What can hang from each mark:
q_316: q_84 q_969
q_969: q_59 q_280 q_316
q_87: q_84
q_557: q_59
q_59: q_557 q_969
q_280: q_84 q_969
q_84: q_280 q_316

Every row comes from one small tree of marks. Brackets hold a mark, then the marks that hang from it, in the order of their numbers. Every link used is in the known rows. Which tree was each row made from?
Known rows:
(q_557 (q_59 (q_969 q_280 q_316))): [ 1.065  3.083  0.800  1.787  1.498 -2.657 -0.129  1.046 -8.590 -0.272
  0.678 -0.042 -0.338 -0.508  5.909 -0.654  0.878 -3.661 -0.621  2.849
 -0.957 -3.518 -6.503]
(q_84 (q_316 (q_969 q_280))): [ 0.166 -2.722  3.616 -0.029  2.519 -1.881  0.351 -2.508  0.293 -1.394
  0.141 -0.581 -0.709 -0.049  1.056 -0.676 -2.199  0.159 -0.462  2.867
 -3.838  1.055 -2.627]
(q_280 (q_84 (q_316 q_969))): [-0.259  1.362  3.008 -0.841  1.850 -2.822  1.106 -2.621  1.709  1.029
 -0.063  1.776 -0.432 -0.312 -1.992  0.373 -5.642  0.837  0.070  2.355
 -2.934  2.852  0.428]
(q_280 q_969): [ 0.218 -0.034 -0.558  1.747  0.086 -0.377 -0.170 -0.801 -0.681  1.319
 -0.330  2.008 -0.322  0.224 -0.630 -1.094 -0.426 -1.906 -0.117 -1.426
  0.165  1.142  4.223]
(q_316 q_84): [ 0.307 -0.970  1.887 -1.240  0.344 -0.085 -0.799 -3.200 -1.472 -0.686
  0.421  0.664  0.460  0.392 -1.786  0.584 -0.365 -0.412 -1.146  2.221
 -0.058  2.713 -0.366]
(q_87 (q_84 (q_316 (q_969 q_59 q_280)))): [-0.234 -0.416  7.893 -1.665  2.430 -1.337  1.339 -1.151 -4.041 -2.008
 -0.747 -0.053  0.357  0.032  2.614 -1.442  0.982 -0.934 -1.068  1.099
 -8.214  3.885 -5.446]
(q_316 q_84 (q_969 (q_59 q_557) q_280)): [ 1.107 -2.027  4.526 -1.982  1.133 -3.016 -1.335 -4.097 -0.387 -2.737
 -1.206  1.265 -0.414  0.429  1.479 -0.784  1.404 -0.885 -2.134  3.577
 -4.795  5.528 -3.422]
(q_59 q_557 (q_969 q_316)): [ 0.612  2.362 -3.481 -0.700  0.483 -2.115 -0.851  1.326 -3.425 -0.058
  0.078 -0.064 -1.602 -0.424  0.196  0.171 -0.853  3.324 -2.936  3.468
 -1.064  0.482 -6.303]
(q_87 (q_84 q_280)): [-0.398 -3.263  3.213 -1.111 -0.148  1.532  1.714  1.511 -4.229  0.576
 -0.275 -0.172  1.295 -0.486  0.920 -1.311  1.484  1.246 -3.341 -0.649
 -2.072  2.704 -3.782]
(q_59 (q_969 q_280)): [ 0.181 -1.066  0.522  1.300  0.667 -0.384  1.069  0.988 -4.935  0.418
  0.207  0.213 -1.811 -0.850  4.103 -1.477  0.649 -1.647 -2.214  1.349
 -1.321 -1.668 -2.829]
(q_59 q_557): [ 0.926 -0.876 -2.111 -0.968 -0.731 -0.685 -0.822  0.972  2.143 -0.536
 -0.912 -0.134  0.213  0.043 -1.367  0.028  0.747  3.010 -0.240  1.164
 -0.850  0.586 -1.704]
(q_87 (q_84 (q_280 q_969) q_316)): [ 0.029 -1.982  3.565  0.349  1.154  1.037  1.505  1.006 -3.981  1.221
 -0.581  1.607  1.321  0.021 -1.895 -2.051 -2.364  2.090 -2.498 -0.497
 -4.580  4.179 -1.295]
(q_87 (q_84 (q_280 q_969))): [-0.250 -3.103  2.580  0.852  0.010  1.165  1.556  0.647 -4.905  1.878
 -0.660  1.862  0.975 -0.225  0.127 -2.408  1.093 -0.578 -3.495 -1.948
 -1.658  3.479  0.232]
(q_316 q_84 q_969): [-0.163 -3.050  2.941 -2.393  1.002 -2.316 -0.489 -5.489 -0.437 -1.027
  0.448  0.269 -0.477  0.504 -2.783  0.644  0.738 -2.192 -2.822  4.137
 -0.568  3.496 -0.606]
(q_87 (q_84 q_280 q_316)): [-0.093 -2.069  4.005 -1.456  1.055  1.419  1.822  1.816 -3.262 -0.113
 -0.236 -0.316  1.735 -0.147 -1.278 -1.003 -2.010  4.317 -2.435  0.924
 -4.808  2.946 -5.311]
(q_59 q_969): [-0.070  0.867 -1.148 -0.460 -0.074 -0.939  1.153  1.451 -3.114  0.695
  0.404  0.193 -1.741 -0.362 -0.367 -0.498  0.267 -0.185 -2.174  1.797
 -0.799 -1.218 -2.148]
(q_84 (q_316 (q_969 (q_59 q_557)))): [ 0.796  2.126  1.946 -3.073  1.218 -3.605 -0.365 -0.013  3.925 -2.513
 -1.378  0.321 -0.272  0.910 -3.152  0.128 -2.168  3.664  0.120  3.188
 -6.895  3.717 -4.012]
(q_59 q_557 (q_969 (q_316 q_84))): [ 0.912  1.317 -1.686 -1.628  0.824 -2.194 -1.728 -1.855 -4.841 -0.763
  0.424  0.521 -1.151 -0.065 -1.670  0.653 -1.320  2.996 -4.459  5.743
 -1.204  3.212 -6.801]
(q_557 (q_59 q_969)): [ 1.051  2.427 -0.608 -0.989 -0.544 -2.641  1.139  2.695 -4.332  0.243
  0.249 -0.132 -0.031  0.073 -0.236 -0.109  2.317 -2.899  0.067  2.656
 -1.044 -4.481 -3.350]
(q_557 q_59): [ 1.061  1.860  0.582 -0.451 -0.483 -1.693  0.002  1.230 -1.172 -0.376
 -0.100 -0.297  1.600  0.451  0.129  0.393  1.871 -2.681  2.257  0.845
 -0.502 -2.991 -1.203]
(q_84 q_280 (q_316 (q_969 q_59))): [-0.088  1.280  4.818 -1.609  2.076 -2.470  1.436  0.132  1.208 -1.587
 -0.412  1.168 -0.374  0.806 -1.405 -0.892 -4.919  2.990 -1.534  1.783
 -6.239  4.449 -3.203]

Write each row's tree:
[ 0.119 -4.992  4.558 -0.671  1.771 -1.719 -0.609 -6.080 -2.103 -1.328
  0.363  0.363 -0.735  0.045  1.503 -0.355  0.880 -3.347 -2.706  3.706
 -1.284  3.111 -1.201] -> (q_316 q_84 (q_969 q_280))
[ 0.091  5.172  3.621 -0.299  1.770 -1.328 -1.917 -3.519 -4.442 -1.820
  0.290  1.799  0.133  0.625  1.025  0.543 -2.643  0.081 -1.045  1.478
 -2.172  5.719 -2.886] -> (q_969 q_59 (q_316 q_84))
[ 1.117  5.567  0.418  1.523 -0.470 -1.966 -0.205  0.373  0.846  2.061
 -2.278  5.212  0.101 -0.058  0.658 -1.635 -3.131 -0.016  1.102 -2.599
 -2.845  4.974  4.652] -> (q_280 q_84 (q_969 (q_59 q_557)))
[-0.533 -2.567  4.230 -3.004  1.590 -1.324  1.236 -1.675 -2.029 -1.044
  0.092 -1.295  0.561  0.089 -3.026 -0.079  1.107  0.781 -1.935  2.976
 -5.074  2.477 -4.709] -> (q_87 (q_84 (q_316 q_969)))
[ 0.473  3.659  3.267  1.499  1.557 -0.630  0.966  1.588 -0.226  0.202
 -0.967  3.458  0.233  0.839 -1.007 -2.240 -6.107  2.586 -0.159 -1.428
 -5.625  4.923  1.341] -> (q_84 (q_280 (q_969 q_59)) q_316)
[ 0.096  3.719  4.497 -0.052  1.863 -0.749 -0.997 -2.270 -4.830 -1.378
  0.142  2.323  0.427  0.534  1.708 -0.263 -4.816  1.817 -2.993  1.307
 -2.377  7.336 -4.091] -> (q_969 q_59 (q_316 (q_84 q_280)))
[-0.174 -4.619  3.958 -2.157  1.231 -1.792  0.339 -4.396 -0.588 -0.699
  0.403  0.887 -0.336  0.406 -2.130 -0.214 -1.520 -0.252 -4.669  3.941
 -0.881  5.020 -1.896] -> (q_316 (q_84 q_280) q_969)
[-0.362  2.972  4.344  1.505  1.399 -0.048  0.472  0.377 -7.874  0.779
 -0.864  2.961  0.653  0.016  2.988 -2.440 -1.260 -0.347 -3.257 -2.908
 -3.706  6.475 -2.134] -> (q_87 (q_84 (q_280 (q_969 q_59 q_316))))
[ 1.182  1.672  0.351  1.057 -0.346 -1.104 -0.048  2.299  0.814  0.417
 -2.018  3.638  0.030  0.598  0.009 -2.357 -1.976  2.369 -1.321 -1.749
 -3.780  4.662  1.088] -> (q_84 (q_280 (q_969 (q_59 q_557))))
[ 1.173  3.090 -0.624  0.647 -0.479 -1.532 -0.933  1.123  0.940  0.021
 -1.947  2.893 -0.114  0.726 -0.701 -1.544 -0.012  0.415  0.505 -1.558
 -3.529  3.504  2.247] -> (q_280 (q_969 (q_59 q_557)))
[ 0.878  4.788 -0.972  0.041  0.768 -3.267  0.016  1.626 -6.732  0.020
  0.852 -0.134 -0.214 -0.012  1.500  0.464  0.384 -2.154 -0.703  3.209
 -0.573 -3.122 -5.565] -> (q_557 (q_59 (q_969 q_316)))
[ 0.811  2.946 -0.837  2.133  1.175 -2.002 -0.206  0.038 -5.658  1.822
 -0.491  2.217 -1.577 -1.718  5.785 -1.062 -3.533  1.400 -2.679  1.983
 -1.099  1.415 -4.777] -> (q_59 q_557 (q_969 (q_280 q_84) q_316))
[ 0.529  0.886  0.866 -2.634  0.073 -3.397 -0.427 -0.436  2.765 -1.824
 -1.498  0.649 -0.878  0.655 -1.028 -0.358  1.269  0.873 -0.715  1.708
 -4.257  3.201 -2.278] -> (q_316 (q_969 (q_59 q_557)))
[ 0.414  7.561  3.423  2.183  1.527 -1.519  0.791 -0.275 -0.407  1.957
 -1.230  5.100  0.140  0.177 -0.214 -1.278 -7.248  0.180  2.336 -2.190
 -4.686  4.909  4.700] -> (q_280 (q_84 q_316) (q_969 q_59))
[ 0.541  5.722  5.560  2.022  2.040 -0.560  0.923  0.048 -1.454  0.351
 -1.040  3.242  0.415 -0.597  4.743 -1.151 -6.496  0.890  2.297 -1.144
 -5.516  3.365 -0.090] -> (q_969 q_59 (q_280 (q_84 q_316)))
[ 0.450 -0.162  1.260  1.865  1.346 -0.068  0.846  0.771  0.161  1.022
 -0.282  2.307  0.261  0.407 -2.141 -1.661 -5.675  2.941 -1.020 -0.125
 -2.745  3.014  1.517] -> (q_84 (q_280 q_969) q_316)
[ 0.371  3.339  5.215  1.364  2.595 -0.735 -1.902 -3.971 -5.910 -2.013
  0.063  1.781  0.147  0.113  5.542 -0.477 -2.290 -1.234 -1.135  1.009
 -2.751  5.380 -3.557] -> (q_969 q_59 q_280 (q_316 q_84))
[ 0.179  4.337  4.706  2.465  0.936 -0.444  0.834 -0.403 -2.671  0.971
 -1.203  3.484 -0.119 -0.891  6.976 -1.591 -2.688 -1.853  1.285 -2.681
 -2.626  2.930  1.417] -> (q_969 q_59 (q_280 q_84))
[ 1.015  4.187  1.572 -1.593  1.051 -1.953 -2.709 -2.425 -2.194 -2.292
 -0.690  1.603  0.476  0.710 -0.301  0.625 -1.740  2.684 -1.176  2.559
 -3.100  6.400 -4.721] -> (q_969 (q_59 q_557) (q_316 q_84))
[-0.220  2.365  5.568  1.026  1.565 -2.600  1.196 -2.568 -1.585  0.587
 -1.052  3.174 -1.060 -0.717  5.729 -1.574 -2.159 -3.715 -0.269 -0.837
 -3.289  3.602  1.173] -> (q_316 (q_969 q_59 (q_280 q_84)))
[ 1.513  4.221  2.979  1.292  1.356 -2.663  1.899  1.917 -5.488  1.317
 -0.136  1.876  0.328 -0.912  3.383 -0.896 -3.833 -1.549  1.460  2.766
 -4.019 -2.842 -3.162] -> (q_557 (q_59 (q_969 (q_280 (q_84 q_316)))))
[ 0.051  4.689  2.098  2.915  1.713 -1.069 -0.297  0.095 -3.666  0.734
 -0.566  3.742 -0.395  0.379  3.009 -2.150 -4.560  0.331 -1.921 -2.350
 -2.229  5.586  0.512] -> (q_84 (q_280 (q_969 q_59 q_316)))
[ 0.886  7.737  0.193  2.387  0.837 -2.637 -1.357 -0.738 -1.716  1.866
 -1.786  5.270 -0.232 -0.221  2.253 -1.210 -4.926  0.708  0.479 -2.041
 -2.338  6.046  2.282] -> (q_280 q_84 (q_969 (q_59 q_557) q_316))
[ 1.153 -1.817 -1.539  0.184 -0.143 -0.969  0.219  2.006 -2.703 -0.060
 -0.700 -0.046 -1.420 -0.808  2.788 -1.365  1.497  1.336 -2.441  2.526
 -2.233 -1.241 -4.671] -> (q_59 q_557 (q_969 q_280))
[ 1.436  2.654  1.243  0.537  0.708 -1.239  0.112  2.777  2.124 -0.289
 -1.954  3.338  0.514  0.904 -2.196 -1.945 -5.705  5.444 -0.390 -0.304
 -6.364  5.540 -0.259] -> (q_84 (q_280 (q_969 (q_59 q_557))) q_316)
[-0.103  3.002  2.457  3.687  2.067 -0.462 -0.463 -2.403 -4.706  1.580
  0.097  2.316 -0.233 -1.406  7.426 -0.771 -4.572 -0.611 -0.143 -0.812
  0.575  2.187 -0.697] -> (q_969 (q_280 q_84) q_316)
[ 1.195 -0.475 -0.085 -0.128  1.548 -1.650 -1.830 -2.389 -6.360 -0.894
  0.281  0.604 -1.382 -0.541  2.917 -0.287 -0.895  1.623 -4.346  5.319
 -1.708  2.784 -7.334] -> (q_59 q_557 (q_969 q_280 (q_316 q_84)))
[ 0.776 -0.153  2.886 -3.806  0.428 -3.630 -1.281 -3.518  1.158 -2.451
 -1.086  1.287 -0.323  1.004 -2.925  0.310  0.841  0.548 -2.051  4.017
 -4.189  5.934 -2.644] -> (q_316 q_84 (q_969 (q_59 q_557)))
[ 1.025  3.425  1.319  1.519  1.372 -1.328 -1.878  0.195 -2.419 -1.856
 -1.144  1.032 -0.152 -0.156  6.076 -0.871 -1.205  1.971 -0.119 -0.022
 -3.746  3.047 -5.082] -> (q_969 (q_59 q_557) q_280 q_316)
[ 1.225  4.410  1.054  0.396  1.201 -2.352 -2.880 -3.212 -2.741 -0.892
 -1.043  3.560  0.021  0.950 -0.972 -0.517 -2.351  0.937 -1.367  1.217
 -2.846  7.427 -0.674] -> (q_280 (q_969 (q_59 q_557) (q_316 q_84)))
[ 1.363  1.729  0.347  0.560  1.139 -1.485  0.983  1.668 -1.893  1.333
 -0.831  2.040 -0.984 -1.337  2.169 -1.014 -5.113  3.724 -0.832  2.964
 -4.602  0.859 -3.830] -> (q_59 q_557 (q_969 (q_280 (q_84 q_316))))
[ 1.040  3.842  0.870 -1.060  1.116 -3.340 -0.883 -1.626 -8.095 -0.648
  1.199  0.461  0.315  0.338 -0.261  1.095  0.099 -2.320 -1.860  5.485
 -0.629 -0.335 -6.184] -> (q_557 (q_59 (q_969 (q_316 q_84))))
